Known rows, with every way that one mark hangs from another
(q_750 (q_9 (q_79 (q_104 q_187)) (q_694 (q_36 q_136))) q_751): [-7.37  1.98 -2.37 -2.37 -2.00 -4.58 -0.29  1.18  1.77 -1.96 -2.00  0.22
  2.55 -6.37 -0.43 -1.33 -2.91 -1.80 -5.73  0.78  0.03 -2.15  5.88  0.50]
(q_9 q_79): [-2.79  1.09 -1.14 -0.90 -1.22 -2.98 -1.82  1.76  0.07 -0.52 -1.87 -0.20
  1.83 -3.19  0.45 -0.33 -0.10 -1.20 -1.92  1.57 -0.29 -1.15  2.62 -0.67]
(q_136 (q_36 q_694) (q_529 q_688) q_752): [-2.65  1.57 -2.30 -1.20 -2.10 -4.28 -1.08  2.09  3.89  1.42 -2.33  3.94
  5.08 -4.42  2.47  0.46 -0.04 -3.76  1.17  2.36 -0.69 -3.48  3.04 -2.21]
(q_750 q_9): [-2.48 -0.83 -2.28 -1.11 -3.37 -2.55 -2.59  1.50  1.37  0.42 -3.63 -0.11
  1.87 -3.44  1.86  0.88 -1.14 -1.78 -1.60  0.72 -1.12  0.07  2.78 -1.07]
(q_187 (q_104 (q_79 (q_9 q_750)))): [-1.73  1.68 -2.25  0.66 -3.88 -2.50 -2.56  0.79 -0.03 -0.18 -1.53 -0.62
  3.21 -2.39  3.42 -0.25  0.15 -0.27 -1.03  0.93  1.55 -0.66  1.69 -0.20]
(q_136 q_529 q_752): [-2.75  0.12 -1.44 -1.58 -1.69 -3.60 -0.56  1.77  2.39  0.79 -2.78  1.52
  3.29 -3.67  2.14  0.28 -0.49 -2.68  0.12  1.61 -0.14 -1.93  1.85 -2.51]
(q_694 (q_36 (q_136 q_752))): [-3.38  1.50 -2.36 -0.86 -1.89 -3.20 -1.81  1.48  0.45 -1.12 -3.00 -0.80
  2.33 -3.43  0.25  0.05 -0.32 -3.00 -1.90  2.72 -0.14  0.36  2.84 -1.04]
(q_529 (q_136 (q_36 q_694) q_752) q_688): [-3.92  1.55 -2.21 -0.12 -2.64 -4.60 -2.39  2.03  2.63  1.41 -4.07  2.08
  3.91 -4.96  2.67  0.03  0.82 -4.25 -0.10  2.36 -1.47 -2.87  3.43 -1.41]
(q_751 (q_750 (q_9 (q_79 q_104) q_694))): [-5.75  3.00 -1.24 -0.60 -4.36 -3.08 -1.49 -0.14  1.18 -0.27 -1.40  0.44
  2.35 -4.79  2.09 -2.32 -1.58 -0.75 -3.36  0.97  0.71 -1.97  4.32  0.55]
(q_104 q_187): [-2.68 -0.38 -2.08  0.13 -2.47 -3.92 -2.17  3.10  1.36  0.14 -1.93 -1.08
  1.87 -2.09  0.07  0.70 -0.69 -1.92 -0.56  1.88 -0.61  0.10  0.42 -2.08]
(q_36 (q_136 q_752) q_694): [-3.69  2.87 -2.15  0.21 -2.20 -4.06 -2.92  1.59  1.25 -1.29 -4.05  2.10
  2.80 -3.41  1.15  0.45  0.63 -2.66 -0.57  2.46 -1.12  0.40  1.91 -1.19]
(q_752 (q_136 (q_36 q_694) q_529)): [-2.26  1.02 -2.21 -0.51 -3.33 -3.98 -3.90  2.54  1.98 -0.21  0.05  1.99
  3.29 -3.40  2.28 -0.33 -0.55 -2.72 -1.43  2.27 -2.40 -0.94  3.66 -4.57]
(q_104 (q_79 (q_9 q_750)) q_187): [-2.03  0.84 -2.11  1.13 -3.33 -4.49 -1.77  3.13  1.56 -0.57 -0.85 -1.48
  3.33 -1.53  1.52 -1.86 -0.01 -1.73 -1.59  1.67  0.93 -0.58 -1.32 -0.65]
(q_187 (q_104 (q_79 (q_9 (q_694 q_36) (q_750 q_751))))): [-4.31  2.53 -2.68 -0.65 -2.91 -2.52 -1.60  0.37 -0.43 -1.12 -0.86 -0.81
  3.28 -2.92  2.58 -1.35 -1.01 -0.07 -2.55  0.18  1.91 -1.97  4.05  0.23]
(q_9 (q_79 q_104) (q_694 q_36) (q_750 q_751)): [-7.78  4.34 -1.28 -2.06 -2.54 -4.32 -0.48 -0.09 -0.77 -1.32 -0.15  0.70
  2.08 -5.12 -0.35 -3.66 -1.55 -0.10 -4.14  0.94  1.64 -3.07  5.76  1.35]
(q_79 (q_9 (q_694 (q_36 q_136)) q_750) (q_104 q_187)): [-5.29  3.53 -1.39 -0.95 -4.87 -6.43 -2.22  1.00  0.53 -0.81 -0.81 -0.97
  3.48 -3.51  1.05 -3.34 -0.98 -1.54 -3.27  3.29  1.64 -0.27  1.36  0.48]
(q_79 (q_9 (q_694 q_36) q_750) (q_104 q_187)): [-4.92  2.98 -1.23 -1.56 -4.51 -6.14 -2.00  1.08  0.87 -0.26 -0.72 -1.45
  3.26 -3.10  1.26 -3.21 -1.23 -1.26 -2.72  2.94  2.15 -1.00  1.33  0.79]
(q_9 (q_79 (q_104 q_187)) (q_694 (q_36 q_136)) q_750): [-7.38  5.22 -1.51 -0.20 -3.33 -5.65 -1.21  1.49 -0.16 -1.57  0.45 -0.46
  2.82 -4.72 -0.98 -2.90 -0.87 -1.40 -4.01  3.04  1.83 -2.05  3.69  0.60]
(q_9 (q_79 q_104) (q_694 (q_36 (q_136 q_529))) (q_750 q_751)): [-8.07  4.65 -1.37 -1.87 -2.83 -5.03 -0.26  0.24 -0.09 -1.49  0.40  2.18
  3.28 -5.99 -0.05 -3.75 -1.46 -0.76 -4.29  1.60  1.08 -3.41  6.02  0.29]
(q_79 q_9 q_104): [-1.46  0.56 -0.73 -2.02 -3.88 -4.61 -2.93  0.60  1.12  0.17 -2.74 -0.35
  2.81 -3.69  2.68 -1.71 -0.77 -0.95 -1.78  2.81  0.55  0.44  1.15  0.30]
(q_694 (q_36 (q_136 (q_529 q_688) q_752))): [-3.18  0.89 -2.69 -1.20 -1.73 -3.34 -0.93  2.09  2.29  0.11 -2.30  0.48
  3.71 -3.63  1.08 -0.48 -0.23 -3.84 -0.85  2.53  0.23 -1.80  3.34 -0.77]
(q_750 (q_9 q_79 (q_694 q_36)) q_751): [-6.14  1.11 -2.26 -3.04 -0.91 -2.60 -0.57  0.85  0.72 -1.40 -2.48  0.13
  2.00 -4.72  0.37 -0.91 -2.36 -1.28 -4.74 -0.50 -0.40 -2.69  6.33  0.26]
(q_751 (q_750 (q_9 q_79 (q_694 (q_36 (q_136 q_752)))))): [-6.40  3.65 -1.87 -0.48 -2.95 -2.71 -0.72  0.03  0.66 -1.44 -2.32  0.04
  2.63 -4.22  1.43 -1.81 -1.06 -2.45 -4.03  0.94  0.50 -1.77  4.52  0.13]
(q_751 (q_750 q_9)): [-3.45  0.44 -2.06  0.41 -4.75 -1.85 -2.48  0.44  1.10  0.36 -2.60  0.03
  1.82 -2.71  2.25 -0.57 -1.05 -1.34 -1.44  0.47 -0.72  0.05  2.39 -0.79]
(q_36 q_136 q_694): [-3.13  2.38 -2.37  0.57 -2.86 -3.70 -4.22  2.16  0.66 -1.24 -2.87  1.63
  2.56 -2.87  0.81  0.43  0.51 -1.67 -0.62  2.86 -1.65  0.87  2.24 -1.35]
(q_104 (q_79 (q_9 q_750))): [-1.55  1.21 -1.81  0.39 -3.56 -3.35 -2.36  1.90  0.49 -0.50 -1.29 -0.70
  3.17 -1.93  2.56 -2.33  0.31 -1.14 -1.50  1.53  0.72 -0.51  0.09 -0.19]

Rows
[-1.56 -0.52 -2.29 -1.07 -3.12 -3.49 -1.47  2.30  2.50  2.05 -0.55  2.14
  4.16 -3.97  2.26  0.06 -0.59 -2.76  0.62  2.21 -1.15 -2.71  3.10 -2.89]  (q_136 q_36 (q_529 q_688))
[-4.72  1.34 -1.63 -1.77 -2.01 -3.05 -1.56  1.34  0.80 -0.39 -2.52  0.17
  2.15 -4.07  1.56 -0.35 -1.22 -1.45 -3.30  0.44 -0.39 -2.15  4.32 -0.44]  (q_750 (q_9 q_79 q_694))
[-2.14  1.34 -1.93 -0.99 -2.88 -3.98 -2.86  2.48  2.35  0.54 -0.90  3.07
  4.47 -4.16  1.70  1.19 -0.60 -2.12  0.39  3.15 -1.71 -1.81  3.19 -3.80]  (q_136 (q_36 q_694) q_529)
[-2.55 -0.27 -2.04 -1.38 -1.64 -3.48 -0.14  1.92  3.28  1.68 -2.82  1.84
  3.60 -3.34  2.60 -0.49 -0.06 -3.34  0.85  1.21  0.30 -2.97  2.14 -1.09]  (q_136 (q_529 q_688) q_752)
[-3.07  1.48 -0.94 -0.57 -5.08 -5.99 -2.23  1.07  1.20  0.37 -1.84 -0.29
  2.90 -3.06  1.72 -2.47 -0.56 -1.12 -1.69  2.43  1.16  0.27 -0.56  0.38]  (q_79 (q_9 q_750) (q_104 q_187))
[-2.36  1.85 -2.60 -0.86 -2.25 -2.26 -2.42  1.39  0.41 -0.92 -0.96 -2.23
  3.57 -2.66  2.91  0.01 -0.78 -0.71 -2.06  1.83  2.06 -1.61  3.71 -0.17]  (q_187 (q_104 (q_79 (q_9 (q_694 q_36)))))
[-2.01  1.05 -1.84 -0.71 -2.17 -3.44 -2.26  2.39  0.99 -0.84 -1.06 -1.25
  3.33 -2.28  2.86 -2.06 -0.41 -1.23 -2.00  1.87  0.63 -1.27  1.31 -0.77]  (q_104 (q_79 (q_9 q_694)))
[-2.20  1.56 -2.24 -0.38 -2.69 -2.56 -2.39  1.19  0.37 -0.53 -1.33 -1.18
  3.40 -2.74  3.69 -0.04 -0.44 -0.39 -1.46  1.25  1.45 -1.38  2.76 -0.74]  (q_187 (q_104 (q_79 (q_9 q_694))))
[-4.53  2.60 -2.45 -0.44 -2.94 -3.74 -1.69  1.37 -0.29 -2.01 -0.66 -0.39
  3.31 -2.81  1.67 -3.57 -0.62 -1.22 -3.50  1.17  0.64 -1.14  2.53 -0.08]  (q_104 (q_79 (q_9 (q_694 (q_36 q_136)) (q_750 q_751))))
[-3.74  0.52 -1.25 -0.55 -2.94 -4.35 -1.82  1.58  0.97  0.90 -3.72  0.72
  3.02 -5.47  2.33  0.51 -0.12 -3.60 -1.31  2.45 -1.73 -1.40  2.85 -3.47]  (q_529 (q_136 q_36 q_752))
[-3.61  2.52 -2.01 -0.38 -2.02 -4.36 -2.24  2.07  2.58 -0.71 -3.24  3.28
  4.00 -3.93  1.68  0.50  0.38 -2.97 -0.16  2.74 -1.08 -1.01  2.26 -2.22]  (q_36 (q_136 q_529 q_752) q_694)
[-5.48  2.79 -1.04 -1.16 -1.96 -5.23 -1.05  2.03  1.21 -0.63 -0.44 -0.39
  2.52 -4.64  0.18 -1.53 -1.29 -0.98 -2.87  2.42  1.17 -2.45  3.03 -0.31]  (q_9 (q_79 (q_104 q_187)) q_694)
[-3.81  2.28 -0.93 -1.18 -4.13 -4.50 -2.73  0.36 -0.83  0.19 -1.88  0.20
  2.60 -1.57  2.85 -2.89  0.13 -0.74 -1.44  1.18  0.32 -0.52  0.83 -0.59]  (q_79 (q_9 q_694 q_750))
[-3.19  0.68 -1.15 -1.35 -3.70 -3.92 -2.18 -0.05 -0.63 -0.10 -2.92  1.04
  2.13 -2.02  2.23 -2.52 -0.27 -0.65 -1.75  0.03 -0.64  0.18  0.85 -0.29]  (q_79 (q_9 (q_750 q_751)))
[-5.52  2.86 -1.14 -2.73 -4.27 -5.03 -1.71 -0.53 -0.18 -0.62 -1.46  0.22
  2.78 -3.95  1.87 -4.13 -1.58 -0.33 -3.29  1.46  1.44 -1.16  3.40  1.23]  (q_79 (q_9 (q_694 q_36) (q_750 q_751)) q_104)
[-3.59  1.52 -1.09 -0.68 -2.06 -4.69 -1.24  2.19  1.58 -0.53 -1.21 -0.58
  2.28 -4.56 -0.29 -0.61 -0.99 -1.32 -2.46  2.57  0.76 -1.33  2.12  0.01]  (q_9 (q_79 (q_104 q_187)))
[-1.86  0.21 -1.04 -1.37 -3.67 -5.53 -2.38  1.69  2.12  0.08 -2.37 -1.07
  2.97 -3.35  1.71 -1.26 -1.14 -1.51 -1.85  2.92  0.67  0.39 -0.15 -0.13]  (q_79 q_9 (q_104 q_187))
[-3.44  2.23 -2.55 -0.21 -1.95 -4.33 -1.93  2.20  3.33  0.11 -3.30  3.59
  4.32 -3.67  2.07 -0.15  0.76 -3.50  0.56  2.33 -0.71 -1.97  2.49 -0.88]  (q_36 (q_136 (q_529 q_688) q_752) q_694)
[-2.87  1.75 -2.82  0.13 -2.61 -3.97 -3.32  2.78  2.71  0.22 -2.07  3.08
  4.00 -3.06  1.65 -0.18  0.60 -2.59  0.45  2.67 -1.23 -1.49  2.84 -1.04]  (q_36 (q_136 (q_529 q_688)) q_694)
[-7.41  2.57 -2.01 -3.10 -1.60 -4.03  0.40 -0.16  1.48 -1.94 -3.39  1.21
  2.63 -7.13  0.65 -1.64 -2.56 -2.08 -5.67  0.41  0.35 -2.51  6.66  0.97]  (q_750 (q_9 (q_79 q_104) (q_694 (q_36 (q_136 q_752)))) q_751)
[-6.10  2.48 -1.17 -0.42 -3.09 -5.03 -0.25  0.87  0.48 -0.75 -1.03  1.35
  1.90 -4.76 -0.62 -2.38 -1.11 -0.47 -2.98  0.52  0.65 -1.76  2.54  0.53]  (q_9 (q_79 (q_104 q_187)) (q_750 q_751))
[-8.10  4.99 -1.47 -1.42 -2.96 -4.73 -0.78 -0.14 -1.20 -1.98 -0.25  1.25
  2.31 -5.63 -0.49 -3.82 -1.32 -0.47 -4.67  1.42  1.03 -2.29  5.80  1.04]  (q_9 (q_79 q_104) (q_694 (q_36 q_136)) (q_750 q_751))
[-5.67  2.73 -0.87 -1.00 -3.23 -4.15 -0.75 -0.15 -0.42 -0.64 -1.37  1.96
  1.75 -5.07  0.25 -2.77 -0.83 -0.02 -2.96  0.42  0.49 -1.70  3.64  0.91]  (q_9 (q_79 q_104) (q_750 q_751))
[-6.09  3.75 -1.68 -1.17 -1.80 -5.27 -1.23  2.23  0.78 -1.83 -0.06 -1.24
  2.85 -5.10 -0.99 -1.64 -1.42 -1.82 -4.19  3.49  1.32 -1.93  4.26  0.18]  (q_9 (q_79 (q_104 q_187)) (q_694 (q_36 q_136)))
[-1.02 -0.38 -2.16  0.33 -2.03 -4.10 -1.85  3.75  2.32 -0.85 -1.27 -2.14
  3.37 -1.83  1.52 -0.83 -0.50 -2.07 -1.67  2.17  0.51 -0.45 -0.88 -1.10]  (q_104 (q_79 q_9) q_187)
[-4.36  3.14 -1.47 -1.20 -4.00 -4.48 -2.95  0.54 -1.17 -0.83 -1.52 -0.54
  2.95 -2.00  1.86 -2.98  0.06 -1.47 -2.70  2.19  0.40 -0.08  1.93 -0.18]  (q_79 (q_9 (q_694 (q_36 q_136)) q_750))
[-4.18  1.08 -1.08 -1.17 -4.60 -5.88 -1.45  0.49  1.07 -0.09 -2.18  0.60
  2.60 -3.56  1.45 -2.90 -1.23 -0.75 -2.37  1.14  0.58 -0.03  0.29  0.43]  (q_79 (q_9 (q_750 q_751)) (q_104 q_187))
[-2.15  1.35 -2.19 -1.23 -1.82 -3.13 -2.22  2.58  0.96 -1.27 -0.65 -2.38
  3.52 -2.21  2.10 -2.06 -0.78 -1.56 -2.59  2.46  1.24 -1.52  2.16 -0.24]  (q_104 (q_79 (q_9 (q_694 q_36))))
[-1.93 -0.35 -1.97 -0.80 -3.57 -3.58 -2.92  2.20  1.33  0.34  0.36  1.02
  2.78 -3.53  2.41 -0.71 -0.98 -2.81 -1.79  1.82 -2.27 -0.71  3.36 -5.05]  (q_752 (q_136 q_36 q_529))
[-6.15  4.25 -1.37 -1.04 -2.18 -3.54 -1.48  1.11 -1.30 -0.86 -0.06 -0.62
  2.18 -2.85 -0.12 -2.46 -0.16 -0.95 -2.90  1.54  1.29 -2.71  4.23  0.30]  (q_9 q_79 (q_694 q_36) q_750)
[-5.91  3.26 -2.01 -0.20 -3.46 -2.42 -1.84  0.44  0.19 -1.36 -1.28 -0.41
  2.45 -3.75  1.10 -1.80 -1.19 -1.69 -4.09  1.27  0.08 -1.42  4.76  0.00]  (q_751 (q_750 (q_9 q_79 (q_694 (q_36 q_136)))))
[-3.88  1.44 -1.58  0.06 -3.61 -1.96 -1.76  0.44  0.91 -0.27 -2.23  0.18
  1.94 -3.28  1.73 -0.95 -0.82 -1.24 -2.61  0.39 -0.34 -1.02  3.05 -0.08]  (q_751 (q_750 (q_9 q_79)))
